Each row was made from one walk, in order. Every step used is in the known rows, and no mark comes twice. Write each row's walk.
Known rows
guro-tuluk-zapil-loti-buli: [ 20.5  30.0  -7.0  36.5 -20.6  -0.4  13.1  13.3   9.8 -36.8   9.7   1.6
  15.9 -10.2 -11.2  -2.4   0.8   9.6  52.9   6.9 -17.5  46.6  46.9  -2.9
   0.4 -20.4  -7.5  13.8   0.6  53.2]
suzupur-buli-guro-tuluk: [ -3.8 -27.7   4.8   5.1 -33.0  -1.6 -24.8   5.9  48.9  39.9 -34.8 -16.6
 -27.2  24.9 -39.5  -1.7  21.7 -12.0 -15.0  -0.6   0.7  40.4  -4.9  24.7
 -34.0   4.9  -6.2 -17.9 -29.9  -6.3]
zapil-guro-tuluk-loti: [-10.0  -4.5  17.1  12.8 -29.5   1.5  13.9  51.5 -20.2 -41.6 -28.4  -9.7
  -8.8  42.2  -0.6  14.0 -46.2   3.8  19.8  22.4  14.2   6.5 -34.7  16.7
 -47.6 -22.6 -27.7  36.6 -31.1 -55.8]
zapil-loti-buli: [ 15.9  10.9   4.2  21.7 -19.0 -34.9   6.3  18.1 -10.8 -44.9  35.6  38.5
  22.0 -30.6   0.3   3.8   6.5 -11.5  35.0  -5.3  -4.4  18.6  42.2  -5.2
  13.8 -30.3  26.7  22.3   0.1  39.5]
suzupur-loti-buli-guro: [ 36.1  -8.1   9.1 -47.6  -7.9 -31.3 -20.2  -7.8  -9.3  27.2  14.2  11.8
   8.4 -26.5 -26.8   3.5  35.0  -5.4  -2.4 -18.9  27.3  12.8   3.2  -5.5
  16.0  57.6  65.3 -18.0   1.1 -13.6]
suzupur-buli: [ 12.9 -10.9   8.9   9.0  23.1  -0.9 -26.9  -3.6  15.3   5.8  34.2  20.7
   2.0 -13.9   4.8   3.8  19.9  14.3   6.7 -37.9 -33.5  46.1  23.7 -24.3
 -39.1 -37.3  35.0   2.0  29.1  22.2]
tuluk-loti-zapil: [  0.5  -2.0 -31.9   0.1  19.6  40.3 -18.6   3.3 -35.2  -3.3  31.2 -36.8
  14.8  -6.6  45.7 -14.0 -18.8   0.3   0.8 -26.9   6.2 -22.3 -30.5 -24.0
  25.4  37.8  46.4  27.8  57.1  17.1]
zapil-guro: [ 30.9  -7.8  23.6 -38.3  -5.4  -8.3   7.4  12.1  16.7 -20.5 -32.5  33.7
  29.1 -36.5  17.8 -12.3   4.9 -41.7 -21.0  28.3  29.2 -17.6  11.6  -3.1
 -45.0   2.7 -20.1  14.8   1.2 -25.0]
loti-guro-zapil: [ -1.4  17.0   3.7   1.2   5.5 -16.0  -3.1 -44.8   0.3   5.2  -3.6  -0.5
  -2.1 -54.5   5.9   0.7  17.1   9.1 -61.7 -20.0  20.9 -81.0  -0.2 -16.9
 -16.4 -18.2  -2.2 -35.7   7.9  43.5]
loti-guro-tuluk: [-28.9   8.8   9.0   9.9  -3.7 -17.2 -23.4   2.4  21.9   4.1  11.2  -1.6
 -17.6   0.8 -21.1  -5.2  10.7 -24.9 -32.4   1.9  14.6 -38.2 -18.6  35.9
   7.0  -1.1 -14.7 -12.7 -16.4 -10.1]
rado-tuluk-zapil: [ 10.5  15.6  26.5 -23.4  21.7  21.2  11.3 -17.9  -0.1  14.0  -9.3 -31.6
   3.3  14.9  41.8  -7.0 -12.9  28.4  -4.8  -7.1 -41.5  41.2  14.3 -17.2
 -24.1 -10.0 -39.6  -6.1  45.0  14.7]
suzupur-buli-loti-guro-tuluk-zapil: [  1.6  17.7 -30.4  32.5  35.3  51.6 -11.9 -22.3  11.6  20.1  -2.0 -20.1
 -11.9  18.1 -17.4 -11.9  11.3  23.7  15.7  -0.5 -15.2  33.8  20.9   1.6
  10.1  12.1 -17.1 -30.0  12.1  -6.2]
buli-loti-zapil: [-13.8 -30.0 -44.5  16.6  43.6  37.0 -36.2 -28.4   0.2  31.7  37.1 -26.5
   6.7  -6.4  31.1 -25.7 -14.8 -30.8   9.2  -4.2   9.0 -36.3  -2.1  -8.7
  53.9  52.0  42.1   4.9  40.2   4.9]
zapil-loti-buli-guro-tuluk: [ -4.1 -14.4   2.7  11.4 -55.9 -25.8  -2.9  22.3  34.9   8.4 -30.2 -13.6
 -15.8  13.0 -42.7  -2.3  14.8 -28.6   1.2  18.2  20.5  21.0  10.0  35.4
  -3.0  10.2 -16.6  -9.2 -50.1   7.3]
buli-loti-guro: [-21.7 -11.8 -23.7  -1.2  47.5  -2.7 -18.8 -14.2 -31.7   1.8  50.9  36.4
  -3.4 -20.7   5.3   0.1  19.2 -29.8 -28.6  -8.6  28.3 -52.9   2.9  11.5
  75.7  21.9  28.3 -16.1  -2.9 -47.9]
guro-zapil-loti-tuluk: [-29.6  24.7   6.2  -1.6 -12.1 -43.4  36.3 -25.9  40.4  -3.3   6.1  33.0
  -0.8   3.4  -4.1  11.9  -9.1   0.2  25.5   9.9 -45.1 -16.5   0.9   6.3
  21.3 -69.0 -10.9   5.2 -25.6  37.8]
suzupur-buli-loti-tuluk-guro-zapil: [ -0.4 -15.8 -13.7 -12.7  22.7  -5.7  26.5 -31.6   8.5  47.2 -21.2  27.0
  -7.5  -0.7 -31.6  31.7  13.9  51.6   2.4  16.2 -21.4  -0.1   7.8 -14.3
  -7.2 -15.3 -14.9 -29.7  -7.1  13.0]
guro-tuluk: [-39.1   0.6  26.5  15.1 -17.9 -22.1 -22.5  17.5  39.5   2.6  -5.5 -29.2
 -19.8  16.3   5.3   0.6 -25.4 -19.9  -7.9  14.2  -7.5   3.8 -22.9  35.3
 -39.0 -24.5 -30.9  13.3 -11.1   7.4]
guro-tuluk-loti: [-40.1   2.1  16.2  23.2 -22.0  -5.1  -2.4  49.6 -26.8 -33.4   5.8 -30.9
 -24.2  44.1  16.4  22.7 -55.5  15.7  15.0   2.2  -9.2  17.3 -49.1  19.6
 -31.9 -28.5  -6.5  35.8 -13.3 -25.5]
suzupur-buli-loti-tuluk-zapil: [ -3.4  20.7 -40.1 -18.6  55.6  28.8   6.9 -41.5  24.7  39.4  38.8   0.9
   1.6  22.8   6.9   1.8  -2.7  35.0  59.3  12.6 -48.0  58.8  13.8  -7.1
  34.0  -4.0  10.5 -15.5  39.5   2.2]

Write each row's walk
[ -8.1  15.7  -2.1   7.7   2.6  -6.5  10.8 -19.6 -37.5 -13.9  -0.4  -6.2
  -8.0 -30.5   7.6  14.7  -0.6  29.9 -46.3 -27.6  20.6 -70.9 -20.3 -23.0
 -12.5 -19.3   9.2 -22.0   1.6  21.7] | tuluk-loti-guro-zapil
[ -8.8  14.0  -8.7 -22.6  20.9  -2.3  -5.4  13.1 -67.7 -32.8  48.7  24.9
   3.6 -21.4  19.5   9.8  13.8   0.7 -37.2 -28.2  27.4 -42.6 -27.9  -5.1
  48.4  11.6  37.5   6.7  14.5 -34.5] | tuluk-loti-guro
[ 50.1  18.0   4.1 -41.4   7.2  31.9  17.9  -6.1  16.7 -15.9 -46.1   4.5
  39.3 -36.9  30.8 -20.3   5.6 -15.9 -12.6  31.7  19.6   9.6  24.4 -17.1
 -52.5  19.4 -38.0   4.1  29.3  -9.8] | tuluk-zapil-guro
[ -5.0  14.3  -0.3  12.7   5.2  -8.4   3.1   1.0 -23.4 -42.1  16.9  53.0
  13.2 -42.3  14.1  -8.3  40.3 -35.2 -38.3 -26.7   8.1 -42.9  19.8  -3.4
  63.1 -15.7  16.0   2.6 -16.1  -1.0] | zapil-loti-guro
[-14.9 -14.3  -7.5 -28.4  15.8 -16.6  31.2 -25.0   2.0  37.9 -29.3  13.1
  -5.2  -4.1  -8.2  29.6   1.2  33.9 -13.8  29.7  -3.2 -25.2  -7.2  -2.3
   1.2  -4.1 -30.5 -29.5  -9.1  12.6] | buli-loti-tuluk-guro-zapil
[ -2.1  10.1  -0.3  14.7 -18.3 -30.7  -3.7  41.8 -29.8 -30.1  50.2 -14.1
  -4.7  18.5 -21.0  22.4 -33.1  25.3  48.4   4.3   8.7  29.1 -14.0  12.2
 -14.5 -12.5  26.5  24.4   5.6   2.7] | guro-tuluk-loti-buli
[ 11.4 -13.4  -4.9   9.9 -13.8  18.3 -12.2   1.2  56.9   9.7 -43.3 -14.6
   7.9  10.3 -22.2 -29.3  -6.4 -36.5   1.9  38.9  21.7 -26.5  -5.1  16.8
 -33.5  25.8 -36.2  10.4 -11.3  -7.9] | loti-zapil-guro-tuluk
[  2.4  -8.7  10.6  -8.7 -26.0 -26.9 -22.7   5.6  29.5  30.4  -9.0 -14.9
 -18.4  21.3 -55.8   1.2  11.8  -7.2  11.2   6.0  15.4  16.3 -12.6  29.0
 -10.1  31.5  15.3 -10.7 -34.0 -15.1] | suzupur-loti-buli-guro-tuluk
[ -8.3 -18.6 -36.8   3.3  -9.9  45.2 -19.3   7.2  -7.9  23.0  -8.2 -54.0
  -5.1  27.7   8.1 -16.7  -7.1  -9.0  -4.2 -10.6  21.2 -17.5 -41.4  -1.3
  24.6  58.3  29.7  12.8  19.0  -0.7] | buli-guro-tuluk-loti-zapil
[  4.3 -30.3  40.1 -57.2  11.6 -11.6  22.7  24.8 -31.8  15.1 -31.3  32.8
   4.0   7.9  10.8  20.3  20.2  13.6 -41.1   3.4 -15.7  24.8   4.6  -1.3
  -6.0  11.4 -48.0   3.3   3.2 -31.0] | rado-tuluk-guro
[  9.6  -1.0  18.1  -8.0  -1.7 -38.4  14.9  28.8 -52.6 -25.8  60.8  12.0
  -1.9  25.4 -10.1  24.5 -23.3  39.5  42.5 -17.3 -11.8  25.6   5.1 -11.5
  -3.9 -24.4  31.1  23.8  14.1 -12.5] | rado-tuluk-loti-buli
[ 52.4  -1.1   4.0 -21.1  31.3  31.3  -7.4 -21.6  14.0   1.7 -20.6  30.1
  40.0 -24.6  -2.5 -31.7   5.2 -22.2  11.4   5.1  13.0 -44.4   1.9 -37.2
 -14.3  42.4  29.2  16.5  21.3 -29.5] | suzupur-loti-zapil-guro
[ -4.1  13.8   0.4  37.0 -40.5  34.0  19.0  12.8  21.1 -20.6 -69.1 -22.9
   1.2   8.4  17.1 -13.5   5.2 -12.0   3.2  10.5 -19.5  49.6  22.2   6.0
  -3.5 -10.6 -47.3  -0.8 -31.9  24.2] | buli-guro-tuluk-zapil-loti
[ 23.9 -24.7   0.6 -47.8 -30.0 -31.9  11.2  17.7 -37.1  17.0  12.9  -0.5
  -4.9  13.2 -19.0  15.8  20.9   5.0  -7.1 -12.1  30.1  23.5  -4.5  -1.2
  21.2  35.7  32.2  -5.5  -6.2 -26.6] | rado-tuluk-loti-buli-guro
[-23.9 -15.1 -17.9  48.5  23.6   3.5 -27.3  -2.5  14.1  14.2  24.2  18.3
 -31.2  32.9 -46.8   1.9  10.7  -4.9   8.3   0.8   0.1 -10.6   0.2  26.7
  26.2 -10.6   0.4 -18.6 -36.9 -35.8] | suzupur-buli-loti-guro-tuluk
[ 10.8  33.5 -12.6   9.8  13.8  24.7  14.9 -12.5 -25.1 -37.6   1.7  30.2
  22.4 -44.3  24.0 -16.5  41.2 -16.5 -29.2 -25.7   3.1 -19.6  31.8 -16.9
  55.6  -2.1   2.6 -13.6   6.8  13.0] | tuluk-zapil-loti-guro
[ -2.6 -14.9  -8.0  -2.0  21.8  30.3  -6.6   2.4 -35.1   5.4  26.5 -27.9
  -1.0  30.7  32.2  -9.8 -25.4  13.8   6.2 -30.8 -14.1 -18.0 -24.8 -29.7
  24.4  16.2  28.5  27.9  43.7  -7.8] | rado-tuluk-loti-zapil
[-12.4   7.2  26.9  55.3 -36.8 -11.6  23.8  -5.1   8.3 -41.4 -46.7   5.7
   0.4 -30.2  30.6   6.2 -14.3  -2.3 -10.9 -12.9 -24.6 -15.6  26.2 -21.2
 -36.3 -76.2 -26.9   9.3 -29.8  54.7] | guro-zapil-loti
[ 26.9   1.3  12.7 -11.7 -20.8 -28.4  -3.3 -36.7  10.9  32.4 -24.8 -14.1
  -2.4 -36.9 -28.8  11.0  15.8  27.9 -17.6 -16.0  22.9 -26.9   4.3 -22.0
 -36.5  15.2  28.0 -36.8  -7.5  36.7] | suzupur-loti-buli-guro-zapil
[  2.2  26.1  10.2  28.3 -12.9  32.2  18.3   6.2  -3.4 -47.0 -30.3  -0.4
  23.0 -24.2  52.9 -10.2  -4.1  -4.3   9.1  -7.4 -34.3  43.2  37.2 -19.4
  -3.5 -31.8 -27.2  16.9   7.6  40.3] | tuluk-zapil-loti
[-20.7  26.5 -34.0 -35.0  49.3  15.9  11.2 -35.6  18.0  32.4  32.0 -10.2
   2.5  16.6  27.4   0.5 -17.9  13.6  41.0  28.5 -35.9  33.9   1.1   5.7
  42.5  12.5  -5.0 -13.8  38.9  -0.2] | buli-loti-tuluk-zapil
[ -3.4 -13.9  -1.7 -14.3 -42.7 -28.5 -18.0  11.8  41.1  31.2 -12.7 -27.6
 -17.2  11.2 -41.2   0.1  14.3 -25.0  -9.7  19.3  33.2  15.2  -8.5  40.5
 -13.9  28.2  -7.1 -18.5 -27.7   5.5] | loti-buli-guro-tuluk
[  4.0 -26.0 -14.7  25.8  -1.5  26.8  -7.5   1.6  52.8  16.2 -37.8 -10.5
  -3.6  28.3 -27.1 -24.8 -18.9 -36.4  19.3  48.7  24.0 -30.9   0.5  19.3
 -11.1  24.3 -33.4   7.1 -29.8 -33.6] | buli-loti-zapil-guro-tuluk
[-24.8 -11.7  40.6  -8.7  -1.1 -15.2  17.5  39.0 -57.8 -29.8  19.4  -1.9
 -18.6  52.6  29.7  26.7 -44.0  32.1   5.5 -25.3 -31.0  18.6 -27.1  -7.7
 -17.4 -42.2  -7.2  32.4   1.1 -45.1] | rado-tuluk-loti
